Each row was made from one small tree. The marks that hang from a mark follow it in brackets, in alphabetical order. Every link used is in the known rows. Write each row's tree.
Known rows
F(E S Z): [  0  -9  33 -33 -27  -3  19 -40 -24 -27 -12  -9  -1  16  13 -21 -43   8
  17 -34  -2   5  31   7 -21  17   2]
N(F(L S Z)): [-10 -15  11 -50 -31  -5  28 -57 -17 -31   6  -5   0  16   6 -26 -34   7
  37 -19  -3  18  29 -21 -37  25   7]
L(F(B E S) X): [  2 -14  43 -25 -34 -22  28 -52 -41 -29  -5  -5   0  24   4  -8 -20 -15
  54 -31  -6  -2  32  -9 -13  19   0]
X(H(F)): [ -6 -22   8 -25 -35   5  13 -24 -30 -30   6 -11  -4  11   7   2 -39  17
  39  -4  -9 -13  42   5 -15  19   8]
B(F(E Z) X): [  6 -17  38 -28 -43   0  26 -25 -36 -32 -12 -16  -2  22  20 -24 -32   4
  31 -26 -15 -19  34  13  -9  29  15]
H(F(E Z)): [  3 -10  25 -25 -32  -1  17 -21 -31 -30   4 -18   3  14  16 -12 -53  22
  19 -24  -5 -10  33  17 -17  12  20]
H(F(B S Z)): [-15 -12  15 -44 -28 -11  17 -49 -43 -38  -9 -15  -4  12   7 -32 -35   7
  30 -31 -13  11  29  -4 -30  23  16]
Z(F(B E L)): [ -2   6  33 -38 -29 -20  28 -52 -36 -31 -26  -9  -9  10   3  -6 -15 -18
  39 -17  -9  -7  25  -9 -19  31 -29]
S(F): [ -5   2   8 -40 -25   0   4 -31  -6 -38  14  -1  -9  10   4   7 -33   6
  15 -10   7  -7  21  12  -8  19  -1]
F(B L N S Z): [-18 -11   9 -73 -28  -9  26 -70 -30 -30 -27 -12  -2  23  14 -32 -31 -10
  25 -32 -21  10  32 -17 -20  50  13]
S(F(E L)): [ -1   3  14 -45 -24  -4  21 -42 -15 -34   9  -7   0  13   6   7 -37  -6
  33 -18   9 -11  24   6  -2  18  -2]
S(F(Z)): [ -6  -1   7 -50 -30   4   6 -36 -11 -40   7  -6  -4  14  10  -3 -41  11
   3 -19   2   0  22  14 -19  27  14]
H(F(B E L N)): [ -9 -10  17 -46 -26 -11  31 -45 -41 -27  -6 -17   3  16  15 -14 -37  -6
  40 -20 -17 -20  39  -7   2  26  15]
Z(F): [  1   3  25 -22 -29 -11   3 -26 -16 -32 -10   0 -18   7   6   2 -24   4
  16  -7  -2  -4  21   7 -25  25 -27]
F(E L N Z): [ -3 -10  18 -53 -32   1  27 -42 -18 -21 -14 -13   5  26  22 -13 -48   4
  14 -25 -13 -12  37   3  -7  39  15]
H(F(L(X(B)) S)): [ -2 -28  19 -30 -35 -16  30 -26 -30 -31  -2 -12  -5  13  11  -3 -27 -18
  75 -33 -10   0  44  -1 -23  39  15]
E(F(N S Z)): [  0 -23  15 -57 -35  14  10 -47 -10 -23 -13   4 -10  12  30 -28 -44   7
  -4 -33 -15  -1  26  -7 -25  19  15]
B(F(S)): [ -8 -12  17 -22 -32  -9   8 -46 -28 -36  -7  -5 -10  11   9 -20 -31  10
  40 -21  -1   1  19   0 -13  20  -4]
X(B H): [  3 -24  20 -30 -38  10  17 -19 -16 -22 -15 -11  -9  10   8   4 -22   6
  43  -2 -15  -8  53   6 -15  41  -1]
E(F(B N)): [  0  -9  17 -55 -30  12  10 -45 -10 -23 -14   3 -16   8  21 -14 -23  -1
   7 -13 -22 -15  28 -13  -8  27   1]
L(X(B H)): [  5 -30  26 -28 -46   6  25 -14 -18 -21 -13 -10 -10  17   8  16 -17 -11
  50 -14 -21 -11  58  11 -14  49   4]
X(B(F) H): [ -2 -30  16 -22 -50   4  18 -29 -33 -29 -16 -16  -8   9  12  -6 -21  10
  55  -6 -18 -13  47   5  -8  38   6]
B(X): [  6  -8  27 -32 -25   3   9 -13  -7 -27  -3  -5 -12  19  10  -1 -21  -2
  29  -7  -7 -13  36   8 -14  37  -5]
X(B(F(E N)) H): [  1 -38  27 -24 -51   5  34 -30 -41 -19 -18 -14  -5  12  23 -10 -34   6
  43 -16 -28 -28  58  10   9  28  14]
F(B): [ -6   5  21 -39 -22  -5   7 -39 -17 -30 -13  -8 -11  12   1  -7 -17   3
  27  -6  -9  -2  28  -3 -13  38 -11]
N(F(E L S Z)): [ -3 -15  25 -42 -32  -6  40 -58 -24 -27   5  -7   6  17   8 -25 -39   5
  36 -25  -2  12  34 -16 -29  13   6]

Write each row's tree
[ -1 -36  12 -33 -48   8  21 -17 -37 -30  -7 -21  -1  11  15 -10 -39  17
  38 -15 -21  -7  54  10 -27  35  29] | X(B H(F(Z)))
[ -3 -10   8 -67 -31  10  16 -57 -12 -26 -19   0 -10  11  21 -16 -20 -11
  25 -14 -19 -13  27 -24 -10  38   1] | E(F(B L N))
[ -8  -1  -2 -63 -32   1  13 -47 -13 -40   3  -9   1  20  10  -5 -39   1
  20 -21   2   1  18   3 -19  37  15] | S(F(L Z))
[-13  -7  19 -50 -21  -9  17 -53 -24 -26 -18  -3 -12  14   9 -21 -24  -6
  20 -22 -17   1  33  -9  -8  32  -4] | F(B N S)
[-12 -20  11 -32 -23  -8  13 -32 -26 -30   7  -4  -7  12  16 -16 -48  11
  21 -24  -9  -7  33   5 -10  13  14] | H(F(N S))
[  2 -11  36 -44 -29  -4  46 -42 -25 -25   2 -10  -2  18   3 -14  -9 -20
  54  -8 -15 -10  44 -22 -15  26  -5] | N(F(B(X) E L))
[  1 -24  23 -48 -39  -8  32 -36 -21 -28 -22 -13  -4  22  14 -11 -25 -20
  55 -39 -15  10  42   0 -31  59  15] | F(L(X(B)) S Z)
[ -9 -11  30 -37 -27 -13  28 -49 -50 -34  -9 -17   1  11   9 -32 -41   5
  31 -37 -13   4  34  -1 -23  10  15] | H(F(B E S Z))
[  3 -20  24 -32 -48  -4  31 -38 -36 -30 -23 -24   4  16  20 -23 -34   5
  53 -25 -13  -9  36   5 -12  42  19] | X(B(F(E L Z)))
[  5 -35  30 -34 -44   9  34 -16 -44 -29  -2 -19   2  23  17 -12 -42   3
  35 -23 -18 -22  55  12 -19  18  23] | B(X(H(F(E Z))))
[ -4 -25  16 -49 -50  -8  32 -42 -30 -25 -21  -2 -12  24  15  14 -25 -28
  37 -20 -26 -19  43  -3 -16  50 -10] | Z(F(L(X(H)) N))
[ -3 -16  24 -34 -43   0  22 -40 -34 -26 -13 -13   0  21  27 -23 -50  17
  10 -28 -19 -20  32  14   2  26  21] | B(F(E N Z))
[ -4  -1  37 -33 -19 -11  23 -51 -30 -27 -16  -6  -7   9   2 -17 -22  -5
  33 -24  -6   3  32  -5 -11  17 -16] | F(B E S)
[  3 -11  38 -28 -26  -5  29 -20 -41 -30  -2 -15  -6  13   8 -12 -22  -8
  43 -18 -14 -21  42   6  -8  17   6] | H(F(B(X) E))
[ -2 -37  15 -46 -58   4  23 -39 -31 -25  -5  -8   5  38  21   0 -43   6
  28 -22 -23 -17  46   1 -16  45  32] | L(F(N Z) X(H))
[ -4  -8  38 -38 -27 -19  22 -41 -38 -37 -25  -2 -22  12   4 -19  -2 -29
  34 -21 -17   2  29 -10 -32  30 -27] | Z(F(B(X) S))
[ 15 -26  44 -21 -51  -6  28 -18 -29 -23  -5 -15   6  26  19  -2 -34   4
  43 -28 -12 -11  44  13 -19  37  26] | L(F(E Z) X(B))
[-11  -7   3 -61 -32   6  11 -37 -12 -33   6  -5  -5  19  19  -6 -48   9
 -11 -23  -9  -8  27  14  -7  28  23] | S(F(N Z))
[ -6  -8   8 -66 -34   1  29 -48 -20 -30   2 -10   6  22  22  -8 -52  -3
   7 -30  -6 -13  31   8  -2  27  24] | S(F(E L N Z))
[ -7 -19  32 -52 -30  -4  34 -48 -30 -33  -3  -5  -9  17   3 -35 -13  -9
  32 -21 -20  13  41 -19 -37  27   8] | N(F(B(X) S Z))
[  4 -13  34 -16 -29 -13  14 -42 -27 -28   6  -3   3  19   7 -13 -39  13
  41 -19   8  -4  25  -4 -13   3  -2] | L(F(E S))
[-14 -10  10 -41 -26  -6  14 -34 -31 -29  -3 -10  -8  12  13 -11 -35   8
  20 -13 -20 -14  36   0  -3  28  14] | H(F(B N))
[-10 -24  -2 -49 -45   5  22 -41 -36 -35  -4 -20   5  21  11 -10 -44  12
  45 -16 -12  -6  40  -4 -27  37  24] | X(H(F(L Z)))
[-11   0  14 -54 -30 -16  22 -54 -31 -31 -27  -5 -14  14  10  -9 -17 -19
  25 -14 -21  -8  26 -14 -16  46 -17] | Z(F(B L N))
[  1 -15  38 -33 -39 -13  30 -42 -35 -23  -4  -5   1  29  14  -1 -28  -8
  34 -23 -19 -22  40  -4   2  29  14] | L(F(B E N) X)
[  2 -18   4 -68 -39  17  13 -47  -5 -25 -14  -4  -4  19  32 -18 -42   4
   8 -22 -16 -11  25 -11 -21  39  19] | E(F(L N Z))
[-15 -24   7 -45 -36   1  22 -41 -42 -28  -7 -12  -6  14  11  -9 -33   4
  30 -10 -28 -17  49  -4  -5  28  16] | X(H(F(B N)))
[  4 -21  18 -60 -41   5  21 -52 -13 -29 -14   1  -7  19  20 -15 -30 -16
  36 -42  -9   5  23 -13 -35  37  10] | E(F(L(X) S Z))
[ -4  -3   7 -52 -32  -7  19 -39 -10 -36  10  -2  -7  20   5  19 -27 -21
  40 -22   3  -9  24   5  -8  39   5] | S(F(L(X)))
[-14 -18  17 -55 -35 -12  16 -63 -37 -32 -14  -7   2  26  16 -35 -35   8
  20 -26 -16   5  28 -15 -22  33  22] | L(F(B N S Z))
[ -9 -28  10 -27 -32  -2  17 -36 -35 -32   3  -9  -4  10   6 -10 -38  10
  46 -17  -6  -3  40  -1 -22  12   5] | X(H(F(S)))
[ -6 -26   7 -37 -43   7  15 -29 -35 -33   0 -17   0  17  12 -10 -46  22
  28 -14 -14  -7  41   8 -25  26  24] | X(H(F(Z)))
[ -5   0  29 -48 -31 -18  32 -54 -37 -26 -27  -7 -10  15  12  -9 -23 -20
  25 -19 -20 -14  32  -9  -9  34 -20] | Z(F(B E L N))
[ -3 -11  28 -40 -27 -19  31 -52 -32 -25 -19  -1  -8  14  16 -12 -36 -17
  26 -30  -9  -7  29  -6 -14  19 -21] | Z(F(E L N S))
[  3 -35  29 -28 -42 -12  23 -28 -23 -23  -3  -1  -5  24  20  -5 -30  -9
  47 -28 -16  -7  45  -1 -13  36  19] | L(F(N S) X(B))
